Each row comes from the steps of one walk. Every step used is in the known rows, and no mark comes twice. Write the walk behind each row, first mark first.
Known rows
turo-samuz-dabefub-povek: [ -1.5   0.9 -23.5 -12.7   6.9  14.8   6.1   3.5  11.3   3.4  -9.4 -38.2
   7.5   4.0  -3.6 -18.3   7.4   6.3   3.9  -2.0  12.5  18.4  26.3 -20.6
  13.9  -3.6]
lidob-disa-dabefub: [ -4.6  -2.2  15.1  -2.6  22.7  16.3 -39.8  -7.0  -1.5   1.5  23.1  42.3
  -3.1 -43.9  17.0  -8.9  11.9   6.5   0.1  -4.5  28.6  12.9  51.1   2.3
  14.4   7.4]
samuz-peral-disa-turo-povek: [-23.5   1.2  -2.2  -0.8 -20.5   5.1  -2.4  22.4  -6.7  -5.6  -6.5  37.3
  23.5   6.6   9.3 -14.0 -30.2   9.5 -13.1  10.8 -21.3 -23.3 -27.6 -13.7
 -16.1 -13.3]
zomip-samuz-peral-disa-turo: [-37.9   4.6  27.6 -10.5 -15.8 -18.5  24.8  -4.8 -11.5 -11.7  -1.0 -10.7
  14.3  -6.2   5.5   4.6 -33.6  21.8   3.3 -13.1  -6.9  -8.1 -18.3  -6.3
 -24.9   2.5]
samuz-dabefub: [ -8.7  -9.0  -1.3  -4.4  17.6   8.6   9.0  -3.3 -17.8  -3.0   3.4  24.3
   9.9 -31.1  -9.3 -31.1  -1.4  11.4   2.1 -10.8  21.9   7.9   6.7 -16.2
  -3.8  10.8]
peral-disa: [  0.4 -17.1  11.4  -3.7  -1.1  10.0   4.0   3.1 -10.5   4.3   5.4  59.3
  12.3 -17.7  11.4 -31.8 -16.0  12.7   4.3  12.0  20.1  -6.5 -24.7   0.5
 -18.9  28.7]
samuz-peral: [-17.2   8.1  10.2 -10.3   6.6  19.4  -1.1 -13.7  -3.0  -8.8   4.5  23.6
  14.5 -14.5 -12.7  -9.7  -5.3  35.6  -4.0  -8.7  10.0  -9.3 -19.3   2.4
 -21.1  11.1]
povek-turo-samuz: [ 12.7  -5.9  -7.4  20.6  -9.6 -12.5 -25.3  -1.4 -14.5  13.9   7.2 -12.1
   3.2   4.3 -20.9  -6.8   7.1 -10.3   0.8   2.0 -16.9   2.5 -45.5   4.4
 -13.1   8.5]
peral-disa-dabefub-povek-turo-samuz: [ 28.2  -1.9 -19.0  18.8 -17.6 -14.7  -1.9  12.2  -5.8  14.9  -2.7  -8.0
   1.6  12.1   4.0   0.0   7.2 -26.7   7.0   5.1  -4.5   2.2  17.8  -2.1
   4.9  -0.9]
disa-turo-samuz: [ -7.6   6.6  -5.1   7.7 -10.1  -6.4 -14.0  -3.4   3.7   2.0   5.4 -40.8
  -5.9   2.6 -19.4  -8.4 -10.0   9.7  14.4  -2.6 -11.9  35.8 -16.8   0.1
   2.5  -4.0]
disa-dabefub-povek-turo: [ 16.4   0.9  -2.8  19.1  14.4 -35.0   0.6  22.4 -24.3   3.9  14.3  49.4
  23.9 -16.5 -23.5   4.2  10.9  52.4   1.7 -20.8   0.6 -26.1  28.5  -1.7
  -5.2  -3.2]
zomip-disa-dabefub-povek: [ 12.8   8.4  16.7 -22.1  16.9  -3.2  -9.1  16.0  -0.8   5.1  12.9  49.6
  33.3 -22.4  12.0  -1.4   9.6  56.8  19.4   6.8  33.6   3.3  66.5  -5.0
   2.5  -2.4]
dabefub-povek-turo-samuz-peral: [ -3.8  15.1 -16.7   4.3 -15.6  -8.0  -5.3  -3.8   4.5  -0.8 -10.9 -39.0
   9.4  22.7 -14.5  11.7   6.2   8.1  -5.1  -3.7 -23.1 -14.4 -26.1  -1.7
 -14.4  -1.8]
povek-turo: [  1.6 -11.0   7.2  20.3   7.2 -27.9 -12.4   8.7 -35.9   3.9  14.5  55.3
  20.0 -16.4 -27.0  -9.3   1.6  36.6  -3.4 -11.9 -11.3 -26.4 -41.4   3.3
 -29.1  14.8]
turo-samuz: [  7.2  -3.6  -3.9  -2.8  -1.7  21.5 -21.4 -10.1   6.4  11.1   9.7 -22.5
  -0.2  -4.0  -9.7 -18.4   3.3   2.4   7.8   6.2  10.1  26.4 -23.4   1.5
  -0.8   9.8]
turo-samuz-lidob-disa-dabefub-povek: [  8.2   1.2   0.9 -17.7  16.4  30.2  11.5  -5.7  31.4  -2.5  -2.6 -15.4
 -19.5   7.3  15.3  13.3  12.8 -15.6  -1.9   5.9  19.4  14.0  42.2   7.8
  31.6 -11.6]
dabefub-povek-turo-samuz-lidob-disa: [ -3.0  -8.7   0.3  -6.6   4.4   5.5   8.3  -3.8  20.5  -3.8 -13.8 -18.7
 -24.2  33.1   7.9  16.9   8.0 -29.1 -18.3  15.0 -16.5 -14.5 -42.2   9.0
   4.5  -2.5]
dabefub-povek: [ -6.6  -4.2   2.3 -14.5  19.2   3.0  -0.5  13.8   4.0  -0.5   9.2  30.7
  28.7 -11.6 -16.5 -16.9   0.7  79.4   1.4  -7.0  17.8 -10.7   8.2  -5.4
 -10.0   6.9]
lidob-disa-dabefub-povek-turo: [  1.4   0.5  -1.3  13.3  14.4 -30.2 -29.3  16.4 -14.9   0.5  12.5  40.1
  12.3 -15.5  -1.3   8.5  17.8  31.4  -6.2 -11.9  -2.8 -23.1  37.6  -2.4
   1.0  -0.3]
lidob-disa-dabefub-povek-turo-samuz-peral: [ -5.3  19.7 -16.6   4.2 -10.3   4.1 -32.8  -8.4  12.3  -1.2  -4.3 -42.0
  -8.7  10.1  10.7  24.8  19.5 -29.6  -8.7  -1.9 -15.4  -4.2  26.5  -0.1
   8.5 -10.1]
turo-samuz-lidob-disa: [ -6.3 -12.4  11.5 -17.9   9.6  38.6  -0.3 -23.6  27.0  -2.9  -7.7 -17.2
 -34.7  13.5  16.9   1.2   1.5 -41.6 -12.2  19.3   4.7  11.0 -42.9  14.5
   9.5   6.9]
lidob-disa-turo: [-38.7   0.2  12.7   1.3   9.5 -15.3 -39.7  -1.0   0.7 -11.1  11.8  12.6
  -4.2 -24.0   4.2  -4.2 -11.2  26.4   0.3  -3.7 -10.6  14.6  -3.9  -0.8
  -4.7   4.7]

Write each row's walk
[-29.6  -4.1  22.0  -3.9  12.7  -6.0  15.9  -7.3   6.5 -21.9  -2.2  17.6
 -23.0  -5.7  -0.7   7.8 -19.0  10.6  -5.5  -1.1 -10.8   0.5 -28.6   9.6
   1.3   0.9]  samuz-lidob-disa-turo
[-28.5  -9.7  13.0  -6.8   7.1  12.5  -4.5  18.2   8.5 -12.0  -0.3  38.9
   2.1   5.9   3.8   1.3 -19.1   5.6 -24.2  11.2 -20.5 -22.1 -37.1  -0.3
   1.2 -22.6]  samuz-lidob-disa-turo-povek
[  1.6   2.8 -17.3   1.5 -31.1  -2.1   8.4   0.3   2.8   2.2 -19.9 -19.0
   6.0  28.3  13.0  -0.4  -7.0 -29.4  -3.1  14.0 -17.1 -14.5 -26.8  -3.3
 -18.0   8.9]  dabefub-povek-turo-samuz-peral-disa
[-13.2 -17.0  25.7 -19.7  23.5  28.5  10.2 -15.7  11.5 -10.5  -0.5  37.5
 -19.9  -3.7   9.4  -3.9  -3.8  -3.3 -15.0  10.8  12.7  -8.9 -39.3  12.8
  -1.3  12.8]  samuz-lidob-disa
[ -5.8   9.0  10.0  -8.0 -16.7 -14.9 -25.1  -0.1   3.6   7.6   1.5 -31.5
   5.7   3.2   6.3   0.2 -10.3  -0.1  23.2  18.7  -7.5  37.3 -13.3  -0.6
  -5.7   0.6]  zomip-disa-turo-samuz
[ 11.2  22.0 -17.3   8.9 -12.4  -4.4  -3.9  -2.7   1.5   0.0  -4.6 -32.8
   5.8  13.1 -11.7  19.0  14.2  -5.2  -0.4 -10.3 -11.7  -5.5  20.6   1.2
   0.4 -12.4]  disa-dabefub-povek-turo-samuz-peral
[  1.9  -1.8  10.3  -1.2  -1.5   6.5  49.2 -12.5   9.8  -9.1  -9.2 -27.8
 -28.0  23.4 -25.2   5.5 -19.1 -12.1   7.8  -0.2  -8.2  16.6 -48.5  14.0
   4.7  -8.1]  disa-turo-samuz-lidob
[ 19.1  -9.3  -2.4   0.9   1.1  -0.3  49.8   0.9   4.7  -0.3 -14.9 -11.7
 -11.7  39.0 -25.1  12.3   1.3  -5.3  -6.9   2.4 -15.8 -20.2 -56.5  10.5
  -4.2  -4.6]  dabefub-povek-turo-samuz-lidob
[ -4.1  -6.4 -13.7  12.4  10.8 -34.6   8.7  20.5 -27.5  -2.9  -2.7  26.1
  22.3  -7.4 -20.6  -9.1   7.0  32.7  -4.6 -16.7  -9.7 -24.1   3.6 -18.6
 -13.7   2.2]  samuz-dabefub-povek-turo
[-19.7  21.2  -6.2   0.5 -17.5   4.0  -4.6 -17.8   8.9  -9.2  -5.3 -52.9
  -6.9   6.4 -13.3   6.0 -11.8   4.1   6.4  -5.5 -18.5  22.3 -18.5   1.5
  -5.3  -5.4]  disa-turo-samuz-peral
[ 11.7   6.5  -7.8  14.7  -7.2 -24.3  15.0  14.3 -18.5  -2.8  -4.4  44.1
  18.5  -1.0   0.0   8.4   1.8  12.8  -1.6 -10.7  -4.3 -35.9  25.0  -1.2
 -12.7   1.9]  samuz-peral-disa-dabefub-povek-turo
[  7.1  -6.2 -21.8  17.2  -5.6  -8.7  -5.7  -4.9 -21.0   8.2  -5.6 -29.1
  -4.9  -3.3 -12.8 -14.5   9.1 -39.5   1.4  -5.1 -10.5   8.6 -17.3 -13.9
  -1.1   3.9]  povek-turo-samuz-dabefub
[ 39.1  -8.4  -3.7   8.8  -9.0   0.6  59.9   2.5   0.3   1.8 -16.8   1.8
 -19.9  36.4   1.0  13.2  -2.7 -48.2   0.3   8.6  -0.3  -9.8 -13.6  12.9
  10.0  -5.7]  peral-disa-dabefub-povek-turo-samuz-lidob
[ -9.2   1.9 -26.4  -4.0 -15.3  -7.8  20.8  10.6   9.0  -3.7 -20.4 -45.9
  -2.9  11.5   9.0 -15.8 -12.0 -16.1  11.3   4.0  -3.7  23.1  29.3 -22.1
  13.3  -7.5]  peral-disa-turo-samuz-dabefub-povek
[ -6.1   1.5   3.6 -12.5  26.0   9.6 -29.1   8.0  12.7  -1.7  15.7  29.2
  10.3 -27.5  15.3  -2.8  14.8  37.6  -1.8  -4.7  26.2   1.7  70.3  -3.9
  16.9  -2.3]  lidob-disa-dabefub-povek
[ -1.5   4.1  14.2   0.9  -5.0 -28.3  20.6  13.1 -24.0   3.3   3.0  11.8
  31.6  -2.6   1.4  19.7  -1.2  21.4  -5.7 -19.9  -1.2 -40.2  22.7  -9.6
 -15.2  -5.4]  zomip-samuz-peral-disa-dabefub-povek-turo
[-29.4   6.5 -24.7  -8.7  -0.5  -2.3 -16.2   3.7  20.3  -8.9 -12.3 -62.7
 -10.4   3.8  12.5  -3.8   3.2  -8.8   1.9   1.3 -10.0  30.8  38.2 -22.8
  22.5 -13.0]  lidob-disa-turo-samuz-dabefub-povek
[  9.6   5.0 -17.3  12.7  -3.7 -12.4 -38.9   5.9   5.5   9.7   4.4 -28.4
  -5.9   4.2   7.1  11.7  22.1 -19.9  -2.1   1.2 -10.6   5.0  27.4  -1.5
  15.0  -8.1]  lidob-disa-dabefub-povek-turo-samuz
[ -6.8  -9.4  43.9 -23.2  30.5  24.0  16.5 -16.8   0.5  -3.3  17.4  17.2
  -9.8 -25.1  15.7  15.8   2.3  -7.0  -9.3 -10.6  32.8  -2.1  25.3   8.0
  15.2  -4.5]  zomip-samuz-lidob-disa-dabefub
[ 10.3  -1.6 -18.0  12.5  -6.7 -17.5 -15.0  11.6  -2.1  10.9   2.0 -24.7
  11.6  19.1 -20.9  -1.0  11.6  18.8   1.5  -0.8 -17.4  -7.0 -24.0  -1.9
  -8.8   0.2]  dabefub-povek-turo-samuz
[-34.6  18.8  -6.0  -5.5 -16.8  11.3 -31.8 -22.0  22.4 -11.5  -8.2 -59.6
 -17.5   6.6  12.0  11.0  -6.7 -24.5  -2.8   4.3 -21.6  22.8 -11.8   0.5
   0.9  -5.0]  lidob-disa-turo-samuz-peral
[ 15.6  -4.7  10.7  -8.7  14.8  36.0   3.8 -21.8  18.3  -0.6   4.0   0.0
 -35.3  -5.4  17.6   7.3   9.5 -48.1  -3.0   8.0  23.0  22.3  23.1  15.1
  28.2  -4.0]  turo-samuz-lidob-disa-dabefub
[ 14.1  12.2 -12.8  -9.1 -12.1  22.1  15.0   0.9  18.6   2.3  -7.3 -13.5
   3.9   6.0  19.6   0.3   1.1 -11.0   9.6   4.9  20.1   9.0  51.4  -2.7
  11.6  -5.5]  turo-samuz-peral-disa-dabefub-povek
[ -8.8  -2.8   8.1  -8.9 -11.1  21.4  11.6  -9.5  -3.7  -5.8  -6.8  39.0
   8.7  -7.4  16.4 -19.1 -17.5  -1.4  -1.5  10.2  13.4 -12.9 -23.2   1.3
 -24.5  23.3]  samuz-peral-disa
[ 19.0  -5.4   6.8  11.3   8.1   9.4   0.9 -14.4   0.8   1.2   3.5   2.8
 -34.2   1.8   9.8  19.3  13.4 -60.3  -9.2   2.1   1.7   3.3   4.4  15.9
  19.6  -4.2]  povek-turo-samuz-lidob-disa-dabefub
[ 18.6  -8.1  10.8   3.5   5.2  16.1   5.0   0.2 -15.6   6.2  14.8  63.8
   6.4 -34.6  14.3 -24.0  -5.6  -4.5  11.4   0.5  35.7   8.5  38.3   2.9
   3.2  13.8]  peral-disa-dabefub
[ 17.4   8.2  -4.4   0.6 -16.3  29.0   5.3 -16.0   2.8   5.6  -1.6  -0.8
  -9.3  -6.7  24.6  -7.1  -2.7 -47.5   9.8   6.1  23.3  16.3  33.5   4.6
   8.3   5.8]  turo-samuz-peral-disa-dabefub
[ 26.1   5.4 -17.7  17.6  -2.0 -17.7 -11.1  11.2  -5.4  12.6   6.3 -17.8
   5.2   6.8 -16.8   7.5  16.4   1.8   5.8  -7.7  -6.3   4.2  21.1  -0.6
   7.0  -8.2]  disa-dabefub-povek-turo-samuz
[ 24.8   8.9  -4.1   3.9  -8.8 -25.0 -22.7  13.5  -7.5  17.0   4.2 -13.0
  15.7   7.9   4.8  14.0  17.6  -3.6  14.2  12.9  -2.9   6.0  23.2   0.1
   1.7  -4.0]  zomip-disa-dabefub-povek-turo-samuz
[ -2.9  -1.9  -6.9   8.2 -25.4  -4.6  -0.2  -2.7   5.9   3.8  -3.7 -28.9
 -14.3   9.6   5.9 -14.8 -21.1 -23.4  14.2  11.3  -9.6  34.5 -19.9  -0.9
  -2.1   5.2]  peral-disa-turo-samuz
[ -2.5  -8.7  28.4  -7.0  20.3 -21.2  21.6   9.7 -12.2  -2.7   8.7  14.0
   8.7  -1.1  -4.6  32.6   8.7  13.2 -16.5 -20.4   0.3 -37.8  14.6   1.3
   0.1 -12.6]  zomip-samuz-lidob-disa-dabefub-povek-turo
[ 23.0 -11.7   5.6   9.7  -1.1   3.7  41.5 -10.8  -6.3   2.0  -9.1  -5.0
 -19.1  28.6 -26.2   5.3  -2.7 -25.3  -5.3   2.6 -12.9 -12.0 -74.8  17.0
  -7.8   2.5]  povek-turo-samuz-lidob
